Each row comes from the steps of one walk. Every step used is in the known rows, and no mark comes twice. Write the walk behind each row, first mark first.
Known rows:
P > L > W > M: [-21.0 -21.8 -11.1  14.2   1.2   6.1 -17.5  -6.4  31.6  -6.1  -7.9  34.3
   4.8 -17.7 -21.4 -26.9  -9.6  11.2   9.4 -22.0  27.3 -22.4 -27.7]
G > H > F > M > W > K > P: [ 22.4  30.4  43.1 -37.6 -15.5  -3.2  25.8  -3.9 -16.8  -1.6  43.5 -31.7
   3.6   3.6  40.6  16.0  38.8  -2.3 -18.9  19.4 -22.5  26.1 -20.0]
H > G > K: [-16.1   4.3 -16.4  28.5  -2.2 -14.5 -15.3   2.3 -13.4   3.3 -25.3  -4.1
   0.2  -4.7   0.5  -2.8 -28.3  -6.3  17.5  10.1  -1.9   2.4  16.2]
W > L > P > K > G: [  6.8 -22.2 -28.6   6.8  35.1  29.7   7.0  11.9   1.6  -9.8 -57.7  12.4
  -8.6 -26.5 -31.9   3.1 -14.0   1.9  -5.8 -29.9  -2.5 -10.7  27.3]
G > H > F > M > W > K: [ -4.4  11.9  44.6 -23.4 -19.1 -25.7   9.3  -6.0 -35.9   3.0  47.9  -6.6
  -1.7  10.5  26.6  -3.7  25.4   7.1   6.7  44.0   4.2  35.3 -21.3]
H > G > K > P > L > W: [ -0.6   6.4 -10.2  20.9  -1.3 -11.7  -7.7   4.1  15.9  -1.5 -22.6   7.4
  22.5 -15.7 -30.7   8.6 -29.4 -16.3 -25.9 -19.5   6.0 -30.2  10.1]
M > F > H > G > K: [ -4.7  17.4  23.9  23.6 -23.0 -21.4 -10.9   7.9  -6.9  19.5  -5.8 -13.3
  -5.5  15.0  -1.5   3.8 -40.9  -2.4  12.4  45.9   2.8  19.8   9.2]
G > K > W: [-17.6 -10.2 -28.5 -10.7  17.4 -21.3 -20.0 -25.9   8.4  -3.7   7.4  -3.1
 -12.6   4.3  11.1  -2.7   0.1   5.1  30.4  -2.8  -4.3   9.9  12.8]
F > H: [-29.0  -3.6 -10.7  13.9 -13.6  15.6  11.5  -1.7   6.1   3.2  -4.8 -11.6
 -10.3  -8.8  10.1 -11.8 -11.2  -0.7  -0.3  -4.5 -21.2  -8.7 -27.3]
L > P > K > W > M: [ -9.2  -8.8 -15.2 -19.7   9.7  28.1 -14.2   0.8  -2.9 -18.1  -4.7  27.6
 -15.3  -9.7  -9.1 -13.1  11.9  10.0  39.4 -11.0  12.9  -4.6  -6.1]
G > H: [-28.4  -3.2  -7.6  11.5  11.5   4.7   7.3 -12.4  -8.4   6.5   9.9  -9.3
  -3.9   1.6  25.3   6.4 -13.1 -12.5   4.6 -33.7  -7.7   1.3  -6.3]
H > F > M > W > L: [ 22.4 -19.9  -5.8 -13.9  -9.3 -13.3   1.0  -6.7  -0.8  -8.6  19.7   0.5
   0.3  18.2  12.1 -13.6  59.6   0.5   2.8  14.2  19.6  10.7   1.0]
P > L > W > K: [-37.9 -31.5 -14.6  18.8 -11.1 -10.1  -9.0   6.2   6.3  -7.4 -14.4  38.7
   2.6 -29.9 -23.4  -7.8 -32.7  16.5  -5.1   2.0  12.8  -4.9 -15.1]
M > F > H > G: [ 20.0  26.5   7.7  18.8 -35.0   1.6  -1.6  19.7 -17.9   3.4  -3.7   2.1
  -4.2  20.6   1.3  -1.5 -27.6   2.7  -4.4  33.6  -7.7   1.8  16.8]
H > F > M > W: [ 15.5  14.7   3.7 -21.0 -13.1 -16.9 -12.3  -2.4 -23.0  -3.4  30.9   0.8
   7.2  33.6  10.4 -12.5  46.6   4.4   6.0  28.6   6.0  -5.3  -5.2]
L > W > K: [-31.8 -17.8 -19.2  12.8 -15.9 -11.1  -9.8   6.1   0.7 -15.4  -9.1  25.2
 -18.8 -26.1  -9.3 -18.3 -21.5  26.5  -6.1   5.8  -1.1  -4.3 -12.0]
M > F: [  0.7 -12.0 -22.9   6.5  -6.0   3.6 -27.2  12.6   6.1   2.5   0.8  17.2
 -11.8  31.6  12.0   8.6 -12.6  19.5  13.7   8.8   4.6   2.4  19.0]
F > H > G > K > W > L > P: [  1.7 -13.7  -5.4   9.2 -18.4   8.3   5.1 -16.1  -6.4 -24.6 -26.7  13.6
   3.1 -22.5 -19.2  -9.3   7.3 -16.1   4.7 -14.4  16.1   1.3   0.7]
H > F > M > W > K > Q: [  7.3 -14.5  32.2 -30.8  -5.5  -0.4  23.8   7.9 -13.7  19.9  34.4 -27.0
 -15.7  -3.8  16.3  -7.3  12.3  33.2  -0.2  31.2 -23.1  17.8   3.8]
F > M: [-24.8  -2.4 -19.3  10.0  11.3   3.5  -0.1   4.9   3.1  -6.6   7.7   0.7
  -1.4   4.5 -10.6 -21.4  26.0   5.8   9.8  -1.0  -6.1 -17.4 -28.6]
L > W > M > F: [  7.5  -4.3   0.9   0.9 -14.2  -4.1 -35.5   4.4  28.3  -2.8  11.2  28.1
 -21.1  22.0  -5.8 -18.5  -7.9  34.2  11.6  10.0  28.9  -4.3  -2.3]
P > L > W: [-28.6 -24.3 -34.3  24.6   2.6  -7.2 -17.9   0.1  14.8  -4.5 -15.8  36.0
  13.4  -7.5 -33.6  -7.6 -25.9  -1.6  -9.9 -28.4  19.7 -37.3  -3.5]
F > M > W: [ -2.4  -1.7  -2.4 -16.4  -5.1 -13.9  -7.8  -4.2   3.7 -12.9  35.0  -1.8
  -4.9  22.9  13.2 -25.5  40.2   3.4   0.3   9.2   8.2  -6.7 -15.4]
H > F > M > W > L > P > K > G: [ 36.0   3.2   8.2 -19.2  21.2   6.9   5.5   9.8 -21.8  -6.4 -21.1   6.7
   3.9   1.5 -34.4   0.5  26.3   1.2  -6.8  11.2  10.8  -4.2  23.9]

Which walk is each row?
[ 33.1   3.2  31.9 -24.5  26.4 -25.8  22.3  -4.1 -13.0  14.4  26.4 -26.1
  -4.9  16.6   2.4   3.6  32.6 -10.8  -5.2  18.5  10.0  30.1  22.9]	P > K > G > H > F > M > W > L
[ 12.5 -10.4  18.5 -13.7  28.5   5.5  17.5  -9.7  -7.0  -1.5  -7.3  -8.7
  -7.8  -7.4   1.3  10.7  -7.1 -17.5 -15.3 -34.3  11.9  13.9  25.6]	M > W > L > P > K > G > H
[ -3.1  -0.1 -17.8  -4.1 -12.8  10.2   8.3   6.7  19.6 -20.8 -10.0   0.1
 -14.2 -28.9   6.9   0.8  -3.9  17.0 -29.9 -16.4 -27.6 -11.0 -11.4]	L > W > K > P
[ -3.5 -12.9   6.0   5.1  38.9  18.3  22.4  -3.2  -7.0   3.1 -27.2  -6.7
  -5.8 -21.8 -14.4  14.5 -20.1 -16.9  -8.3 -42.6   1.5   6.7  17.8]	W > L > P > K > G > H
[ -4.6 -16.6 -30.8   5.8  13.0  32.8   7.6   2.7  25.2  -2.0 -23.3   1.5
  23.9 -14.5   7.6  20.8  -3.1 -13.9 -12.9 -40.4 -17.2 -20.7  -5.3]	K > P > L
[ 42.4  36.8  21.5  -9.3 -30.7  -2.2  -4.4   1.5  -6.1  -5.7  18.3   5.3
 -11.6  22.7   8.5 -18.2  -6.2  13.6  14.0  40.9  -1.8  17.6  13.7]	K > W > M > F > H > G
[-32.2 -46.7 -35.1  17.3   5.3  33.1  -3.5  24.9 -10.0 -12.0 -42.4  25.7
  -9.0 -23.5 -24.7   8.8  -4.7 -10.5  13.1 -28.0  18.6 -12.7   7.1]	W > L > P > K
[ 16.6  14.8  45.9   5.7 -13.2   9.6   6.1   5.1  32.5  22.5  -3.9 -17.0
  18.4  -0.5   2.3  17.1 -25.1 -11.2   0.4  23.9   4.3  19.6 -13.5]	W > M > F > H > G > K > P > L
[ -7.2  14.4  -2.5   7.5   0.4   2.4   0.6  -7.8 -41.9  16.7   4.8  -4.7
   9.0  14.1  20.6  21.7  -4.6  -9.8  13.4  -9.4 -10.0   2.6   5.9]	G > H > F
[-12.4  -7.0 -43.0 -16.6  21.4  -4.6 -11.3   7.4 -14.0  -4.9   8.2   8.0
 -21.3   7.7  -1.5   5.8  -4.7   3.9  28.5   2.2 -11.1  -0.2  32.5]	P > K > W
[ -0.1   0.9 -10.2  17.4   6.5   9.8   3.0   3.6  12.7   8.5 -30.4  -8.5
  28.6 -17.1   0.5  24.6 -22.0 -23.8  -6.7 -15.4  -9.7  -7.1   7.8]	H > G > K > P > L
[  9.4  23.0  29.7 -22.3  -7.9 -25.0   0.9 -11.3 -31.4   6.4  50.8 -12.8
   8.9  37.6  19.8  -3.1  40.2 -10.0   3.0  20.1   8.4   6.3  -8.6]	G > H > F > M > W
[ 16.1  41.3  22.6  -4.4  30.3  -7.7  18.0 -10.7 -29.1  15.1  13.4 -19.6
  12.2  14.6 -10.9   1.3  18.6  -1.6  -2.3   7.7 -18.3  -1.4  -6.5]	K > G > H > F > M
[ -5.4  16.0 -11.5   6.0   2.0   1.5  -4.4   7.9 -28.7   3.2   5.8   4.6
  10.7  15.7 -13.4  -6.0  32.3   6.1  15.3  19.1  -6.8 -16.6 -16.2]	H > F > M
[ 11.7  21.2 -14.9  10.0  -0.7   7.8   2.4   3.2   5.8  -2.2 -26.4 -27.1
   3.6 -12.3  16.6  14.7  -8.3 -12.4  -9.8 -11.3 -26.8  -4.5  13.1]	H > G > K > P
[-12.5  -2.2 -19.1   1.1  11.9  12.2  -0.2  -6.1  28.6   3.7 -16.1 -31.5
  -4.5 -13.4  24.1  16.3  -1.0  -5.1  -2.8 -24.0 -26.8  -4.7  -7.7]	G > K > P
[ 29.0  14.6  29.4   5.9 -12.8 -10.9 -25.0   7.3  33.3   7.2  -0.5  13.2
   7.2  11.4 -16.9   5.6 -24.5   9.5  -1.6  19.0  27.9   3.0   8.6]	H > G > K > P > L > W > M > F
[ 10.8  12.4  46.6 -26.2  -6.1  -2.6  25.0  -2.9 -11.4  10.6  34.8 -13.2
  29.6  -0.8  19.0  27.1  22.7 -16.1 -17.0  14.3  -3.7  21.4 -22.9]	G > H > F > M > W > K > P > L
[ -5.5  15.3  12.3  23.2 -14.3 -11.9   7.5   0.2  19.6   6.8 -16.9  -7.4
  20.2 -20.1 -32.9   4.2 -35.4 -21.0 -32.4  -7.2  -1.3 -26.4  -8.7]	F > H > G > K > P > L > W
[  8.3 -45.3 -29.7  -8.1  -8.6  -2.9  -4.0 -12.3  23.4 -17.4   2.8   5.4
 -13.1   1.3  32.2 -13.6  30.2  -0.3  -1.7 -19.8  14.2  11.7  13.7]	M > W > L
[  5.4  14.1   0.0   1.2  37.8   2.8  16.7 -21.5   0.1   7.4  -5.7 -20.9
  -4.3  -3.5  14.5   3.1 -21.1  -2.2 -12.1 -37.8 -24.4   3.7  12.6]	K > G > H
[ 12.2   7.9  37.8  -3.7 -21.9  14.1   2.3   3.2  47.5  10.8  15.2  -1.4
  -0.5   6.2  -9.0  -1.7 -13.8   9.1 -16.9   8.6   8.2  -4.9 -31.7]	K > P > L > W > M > F > H
